Each row comes from the steps of one walk. Every step used is in the known rows, and no mark comes twice. Write the walk behind each row, first mark first.
Known rows:
m/h/r: [  1 -15 -27  -5 -25  35  12   4  16   7   8   2  -1  31 -18   5 -13  -7
   6  13  31 -19  -2 -13  11   2  14 -20   1   2  -7   1  -6  16  -2 -10
   6]
l/v/m/h: [  8  17 -26 -15 -19   6  15  -1  15   4  10   9  16  12 -18   2   4   2
  -3  13  14 -45  -2 -20   4   4   6 -22   9 -16 -21  -4 -13  10  -7 -17
  17]
h/m/v/l/y: [ -1   2 -26  -7 -25  24  13  10  16  14  17  15   3  12 -12   3   3  -5
  -8  13   7 -37  -4 -12  17  -2  -1 -28  12  -6 -14   4  -6  17   8 -27
  12]
v/r/h: [  1  -3 -24   0 -21  25  13  -7   9  -2  14  -1   3  21 -11   5 -18   4
  12  28  36 -20 -12 -17  -5 -12   7 -12   5 -17  -6  12   2  10   7 -19
   8]
w/t/y/l: [-16   5 -27 -10 -23  12   8 -10  16  17   8  -8   7  -1 -15 -11  21   3
  11   3  -7   1  16  -9  11  -1   9 -19 -12  -5  -7  -4  -5  -4  14   0
  23]
w/t/h/m/v: [-11  -7 -20 -11 -20  15   4  -7  23  14   2   2  -6  -4 -10  -4   3  -8
   5  20   2  -9   3  -9  17 -15  20 -29  -2  -1 -11  -5 -10   7   7 -29
  12]
h/l: [  7   4 -27  -4 -30  25  15   0  13   3  22   6  10  23  -5  21   9   2
   9  14  10 -22  -3 -11   4  -3  -4 -15   3 -22 -10   4  -5  -1  13 -18
   9]
f/t/v: [ -8  -3 -20   2 -31  -6   3 -17  14   8  14  11  19  32  -8  -2  -3 -10
  11  13   1   4  10 -15   2  -5  12 -20  -7 -13  -8 -17 -10  -2  15 -11
   9]
w/l: [ -4  15 -16 -12 -29  10   3 -12  12   8  17  14  19  21  -9  21  16   1
   9  11   9 -12  -3 -12  -4  -7   0 -18  -6  -7 -16   2 -10  -3  11 -11
  14]
y/l: [ -9   6 -28  -7 -27   9   9  -7   7   1  16  -2  20  14  -4 -10  10   1
   9   1   3 -17  13 -11   7  -1  -1 -19  -6   4  -2   0  -8  -6  15 -11
  14]
m/v: [  0  -9 -25  -5 -26  33  16   1  14  10  15  10   7  26 -11   6  -3  -4
   1   6  13 -21   0 -14  16  -7   8 -21   5 -18 -11  -6 -10  14   8 -17
  14]
w/t: [-13   4 -28  -4 -24  24   8 -12  20  11   8  -1  -4   5  -9  -1  12   0
  13  10   1  -1   0  -7  10  -8  17 -13 -12 -10 -15  -6 -13   0  16 -17
  13]
r/v/m/h/t/y: [  9   6 -29 -11 -21  25  17   6  24  11   6   8   9   0 -25   2  -6  -1
   4  14  14 -34   3 -18   5  -5   3 -29  22 -10  -4   2   4  10 -11  -5
   7]
m/v/l/h/r: [  8  -9 -33  -9 -28  32  24   7  12  -4  15  10  11  26 -18  10  -6  -3
  -1  10  16 -40 -13  -9   6  14  -8 -25   8 -21 -12   3 -11  16  -4  -4
   2]
m/v/l/w/t/h: [  5  -7 -31  -6 -29  27  25   9  16   0  17   9   2  17 -15   7   3  -8
   1   6  12 -24 -12  -3  14   3  -7 -22   7 -22 -12   4  -8  10   2 -25
   1]
v/r/h/m: [  0  -3 -21  -3 -20  23  10  -4  12   4  12   1  -1  15 -10   3 -20   1
   7  32  34 -26 -12 -19  -5 -14   9 -16  10  -8  -7  14   3  13   8 -20
   7]
l/w/t: [ -2  13 -28  -1 -27  17  16  -2  17   7  18  -5 -15   6 -11   5  16  -8
   9   5  17   3  -5  -5   4  -5  13  -7  -9 -18 -21  -1  -9  -4  21 -30
  -1]
y/l/h: [ -5   8 -28 -15 -25   2  11  -8   6  -7  11  -4  24   9  -7  -7  10   1
   7   5   8 -25  13 -14  -3   2  -2 -25  -6   6  -5  -3 -12  -6   9   2
   7]
v/m/h/l/w/t: [  7  -3 -26 -12 -26  24  18  11  24  13   7   6  -3   6 -15   3   5  -4
   2  16  13 -28  -7 -17   2  -9   4 -25  15  -9 -16   5  -6  15   2 -15
   2]
v/r: [ -1  -2 -23   3 -20  21   8 -11   6   4  18   0   1  27  -8   1  -9  10
   7  19  29 -18 -14 -13   8  -6   9  -5  -3 -16 -14  13  -5  12   9 -16
  12]
t/h/m: [ -1  -1 -16  -7 -18  -2  -2 -10  15  11   3   7   8   9  -9  -3  -7  -9
  -1  25  17 -20   8 -16  12 -22  18 -32   2   6  -7  -3  -1   6   8 -38
  14]
y/l/w/t/h/m: [ -8   8 -25 -11 -26   1  11   0  12   4  17  -7   2  -5  -6 -10  15  -9
   5   5   4 -10  10  -7   8  -2   3 -22  -4   8  -7   3  -8  -9  15 -25
   3]
w/t/v: [-10   2 -24  -8 -20   4   2 -14  16   6   8   3  -2   0 -14  -2   8  -1
   8  10  -4  -6   5 -10  15  -8  14 -19  -8 -12 -11  -6 -11  -3  12 -14
  15]
r/v/m/h: [  9   8 -28 -10 -18  28  17   4  22   6   7  10  10   8 -20   3  -8  -6
   4  12  13 -35  -2 -19   3 -13  -3 -29  22  -6  -6   2   1  10 -11 -11
  -1]
r/v/l: [  9  16 -38  -1 -25  27  21   0  16  -8  18  10  17  16 -17  10  -2  -3
   9   6   8 -32  -8  -8   2   0 -19 -19  13 -14  -4   7   1  -2  -5 -12
  -3]
l/h/m/v/r: [  3  -1 -21 -15 -18  15  11  -1  13   4   6   6   7  11 -11   5  -6  -3
  -6  22  23 -37  -4 -19  -4  -6  11 -29   7  -2 -18   0 -13  16   2   0
   3]
y/l/w/t/v: [ -7   9 -27 -11 -27  -1  12  -3   9  -2  20  -6   4  -2  -9  -8  17  -5
   7  -1   2  -8  10  -7   9   3  -1 -18  -6  -1  -7   2  -9 -13  16 -17
   4]
w/t/v/l/y: [ -8   8 -31  -7 -23   4   7  -8  14  -1  12   6   1   0 -19  -1  15   3
   8   9  -6 -13  -1  -6  17   4   0 -20  -7 -19 -11  -1  -9  -4   7 -20
  14]
r/h/m: [  0   6 -24  -8 -24  20  10   0  20   8   4   6   7   7 -10   5 -13 -13
   8  27  24 -23   5 -21 -10 -22  12 -29  12   0  -4  -3   4   4  16 -27
   8]

Write each row's walk:
[-14  11 -27 -14 -22   7   9  -9  14  14  10  -7  10  -4 -17  -9  23   5
   9   3  -9  -6  16 -10  10   6   9 -18 -11  -9 -10  -5  -9  -5   8  -1
  25] -> w/t/y/l/v
[ -9 -12 -17  -1 -30   3   4 -10  20  16   8  11  16  29  -5  -4  -7 -17
   8  23   6   0   9 -13   3 -12  18 -30  -2  -2  -7 -16  -9   9  10 -25
   6] -> f/t/h/m/v
[ 11  18 -37  -7 -23  22  22   0  15 -14  14   9  21  13 -19  12  -2  -3
   7  10  12 -38  -9  -9  -6   3 -19 -23  13 -13  -6   5  -2  -3 -10  -3
  -7] -> r/v/l/h
[ -7   3 -29  -7 -24   4   7 -10  16   0   9   5   1   2 -15  -1   9  -1
   8   9  -6 -13  -2  -6  14  -1   2 -19  -6 -14 -11  -1  -9  -4   9 -12
  11] -> w/t/v/l
[  2  11 -26 -17 -18   2  11  -5   7  11  10  -5  23   5 -26  -9   7   3
   0   7   7 -26  21 -22  -4  13  -3 -29   4  -5  -1   2   4   1  -3  14
  17] -> t/y/l/h/r/v/m
[  3 -16 -25 -10 -26  30  21  10  12   7  19   0   1  10 -17   4 -11   2
   3  16  28 -25  -4 -14   9   5   6 -20  14 -24  -5   9   0  15   2 -13
  12] -> m/v/r/h/t/y/l/w
[  3  -4 -25  -9 -23  20  13   2  21  14   1   9   6  16 -16  -6  -3  -3
   1  15  17 -31  -1 -21   5 -16  10 -27  12  -2 -14  -1  -5  19   3 -13
  10] -> v/m/h
[  2  20 -40   3 -31  16  18   1   6  -7  23  10  17  24 -19   6  19   9
   8   5  11 -27  -8  -5  11  13 -16 -14  -3 -25 -12   6  -4   1   8 -33
  13] -> v/l/y
[ -4  17 -28 -14 -25  -1  12  -7   5  -5  20  -1  26   9  -8  -5  14   4
   4   1   1 -31  12 -13   7  12  -4 -18  -4  -3  -7  -2 -14  -9   6 -13
  18] -> y/l/v
[  1 -16 -23  -3 -22  36  16   1  10   7  19   7   1  28 -10   5 -10   3
   1  13  22 -25 -12 -13  17  -4   5 -15   7 -21 -12   7  -9  21   3 -15
  12] -> m/v/r
[-11   1 -23   3 -33   5   8 -15  15  23  12   4  23  37 -12  -5   7  -6
  14   9   3  12  17 -15  -3  -2  14 -17 -11 -14  -9 -17  -4   2  17  -1
  18] -> f/t/y
[  1  -7 -25  -1 -26  25  12  -4  14   0  13  -2  -2  10 -13   6 -18  10
  14  32  39 -23 -13 -14  -2  -4  16 -10   6 -22  -7  12   2  11   8 -19
  12] -> v/r/h/t
[-11   3 -21  -5 -30  -2  10  -9  13  16  15   0  26  23 -11  -8   3  -6
  10  16   3  -4  17 -17  -9   7   6 -23  -2  -6  -4  -8  -3   1   8   2
  15] -> f/t/y/l/v/r/h/m
[  2  22 -15 -19 -24   4   9  -9   9  -2  21  12  22  15 -12  26  10   6
   7  19  17 -29 -12 -15 -12   6  -4 -17   2 -17 -18   9 -11  -2  -4 -12
  15] -> w/l/v/r/h
[ -1  17 -16 -20 -27   3   6 -12  11   0  12  12  24  17 -11  23  16   1
   7  14  14 -19  -4 -14 -15  -3   0 -24  -6  -5 -19  -1 -14  -3   4   2
   8] -> w/l/h
[  9   9 -29  -4 -25 -11  11  -4   6 -10  18  11  10  16 -18   5   1  -4
  -2   6  11 -26  -3 -11   9   1 -10 -18   2 -20 -10   4  -2  -6   9 -19
   6] -> t/v/l/w
[  6   0 -26  -3 -22  28  16   0   6  -5  22   1   5  20 -13  15  -8   9
  12  29  34 -24 -15 -15  -3  -3  -3 -13   9 -27  -6  17   3   8   4 -27
   8] -> v/r/h/l/y
[ -4   5 -23 -17 -20   0  11  -3   7  15  10  -2  25   8 -19  -9  12   2
  -3   3   5 -22  24 -20   3   3   1 -31   1   1  -4  -3   0   3   6  13
  23] -> t/y/l/h/m/v
[  4  -8 -26  -9 -28  19  12   6  26  17   0   8   0   5 -18  -5  -3   3
   3  20  20 -33  -1 -18   8  -8  19 -25  12  -7 -15  -1  -5  20   3 -13
  15] -> v/m/h/t
[ -4  -7 -22   3 -29   8   4 -15  16   8  12   6  14  32 -12   1 -13 -15
  14  23  12   2   5 -12  -2   3  14 -24  -5 -11  -3 -11  -6   3   1 -23
   0] -> f/t/h/r/v
[  5 -11 -28  -7 -22  39  15   6  18   4   9   2   0  25 -20   9 -16  -9
   7  13  29 -24  -2 -13  10   2   7 -23   8   2  -3   4  -3  13 -11  -8
   0] -> m/h/r/v
[ -2 -10 -20  -4 -31  -3   7  -7  18  10  11  14  18  28 -11   0  -4 -10
   7  19   0  -9   6 -17   0  -4   5 -27   5 -13  -8 -12  -8   5   6  -7
   4] -> f/t/v/m/h/l
[  7  14 -30  -4 -29  23  14   4   7   1  29   9  12  20 -12  23  23   9
   9  13  11 -21  -1 -10  11   7  -9 -16   1 -32 -11   5  -4  -1  10 -36
  14] -> h/l/y
[ -1   7 -29 -16 -22  10  11  -5   6  -9  15  -5  19   7 -14  -3   1  -1
   6   9  11 -32   8 -14  -5  16  -5 -26   0   3  -1   3 -10  -5  -2   4
   0] -> y/l/h/r/v
[ -5  -3 -20  -1 -30  -9   2 -15  16  12  11  13  17  27 -11  -6  -4  -9
   7  17  -2  -4   8 -19  -1  -5  11 -24  -1 -15 -10 -15  -9   3  12 -11
   8] -> f/t/v/m
[  8 -15 -24  -7 -24  39  24  11  12   1  22   5  -1  22 -12  15 -13  -3
   4  19  30 -26 -16 -14   5  -3  -2 -19  16 -28  -8  11  -3  17   1 -21
   2] -> m/v/r/h/l/w
[  8  -2 -24  -2 -24  27  19   1   9  -4  21  -2  -1  19 -10  16 -12   3
  11  29  38 -22 -18 -14  -9  -6  -1 -11  10 -24  -7  18   3   6   7 -22
   1] -> v/r/h/l/w
[  1  -4 -26  -6 -31  -2   0  -6  18   6  12   8   1  -3 -16   4  -3  10
   7  18  18 -22   7 -12  20   6  27 -16  -2 -24 -10  -5  -5  -1  14 -18
  25] -> h/t/v
[ -3   8 -28 -11 -25   9  14   0  11  -2  20  -8   1  -4 -13  -5   9  -9
   8   4   7 -12   7  -6   6  10  -2 -20  -2  -1  -3   7  -6 -10   6 -23
  -3] -> y/l/w/t/h/r/v
[  1 -12 -14  -8 -17   7   2  -5  14  11   7   9   4  12 -10  -2 -14  -8
  -5  26  20 -25   1 -16  17 -19  15 -33   8   1  -7   3  -2  15   1 -35
  12] -> t/h/m/v/r
[  0  27 -16 -19 -26   0   6 -11  10   2  20  14  25  17 -11  25  20   4
   5  10   7 -26  -4 -13  -6   6  -3 -18  -4 -15 -21   1 -16  -6   1 -12
  18] -> w/l/v
[ -9  -4 -21 -10 -17   7   2 -10  17   5   7   1  -8  -5 -14  -2  -4  -2
   6  22   5 -13  -3 -13  10 -10  13 -22   1  -9  -9   4  -6   2   8 -15
  11] -> w/t/v/r/h/m
[  6  -8 -25  -9 -22  25  11   4  19  15   3   7  -1  16 -20  -5 -10  -4
  -1  19  21 -35  -5 -21   4  -3  12 -26  12  -5 -13   4  -5  23  -2 -13
   7] -> v/m/h/r
[ -8   8 -27 -10 -27   3  13  -3  10  -1  18  -8   5  -1  -7  -9  17  -6
   9   2   6  -6  10  -6   8   0   1 -19  -7   1  -7   2  -8 -11  15 -24
   3] -> y/l/w/t/h
[  3  21 -15 -23 -25   2   9  -5  15   6  15  17  23  12 -15  21  17   3
   1  14   8 -35  -6 -16  -7   3  -3 -24   5 -10 -22   3 -15   3  -6  -9
  16] -> w/l/v/m/h
[ -6 -10 -21   3 -31   5   2 -17  15  11  11   5  13  35 -10  -1 -10 -13
  14  23  13   5   6 -11  -1   2  18 -22 -10 -11  -6 -13  -8   4   7 -24
   4] -> f/t/h/r
[  2   6 -25  -8 -23   6  14   3  18   6  13   0 -14   0 -17   1  10 -10
   3   8  16  -6  -3 -10   8  -7  10 -16   0 -14 -19   0  -7   0  12 -25
  -1] -> l/w/t/v/m/h
[  6 -10 -32  -5 -25  39  19   9  18   0  10   4   3  27 -21  10 -16  -9
   6  12  27 -29  -7 -10   8   7  -1 -23  10   0  -2   7  -3  14 -13  -6
  -2] -> m/h/r/v/l
[  3   4 -28 -10 -26  27  17  10  19   4  10  11   8   9 -16   8  -8 -11
   4  24  21 -32   0 -18  -3 -11   0 -34  18 -10  -3   1   4  10   7 -33
   7] -> r/h/m/v/l/y
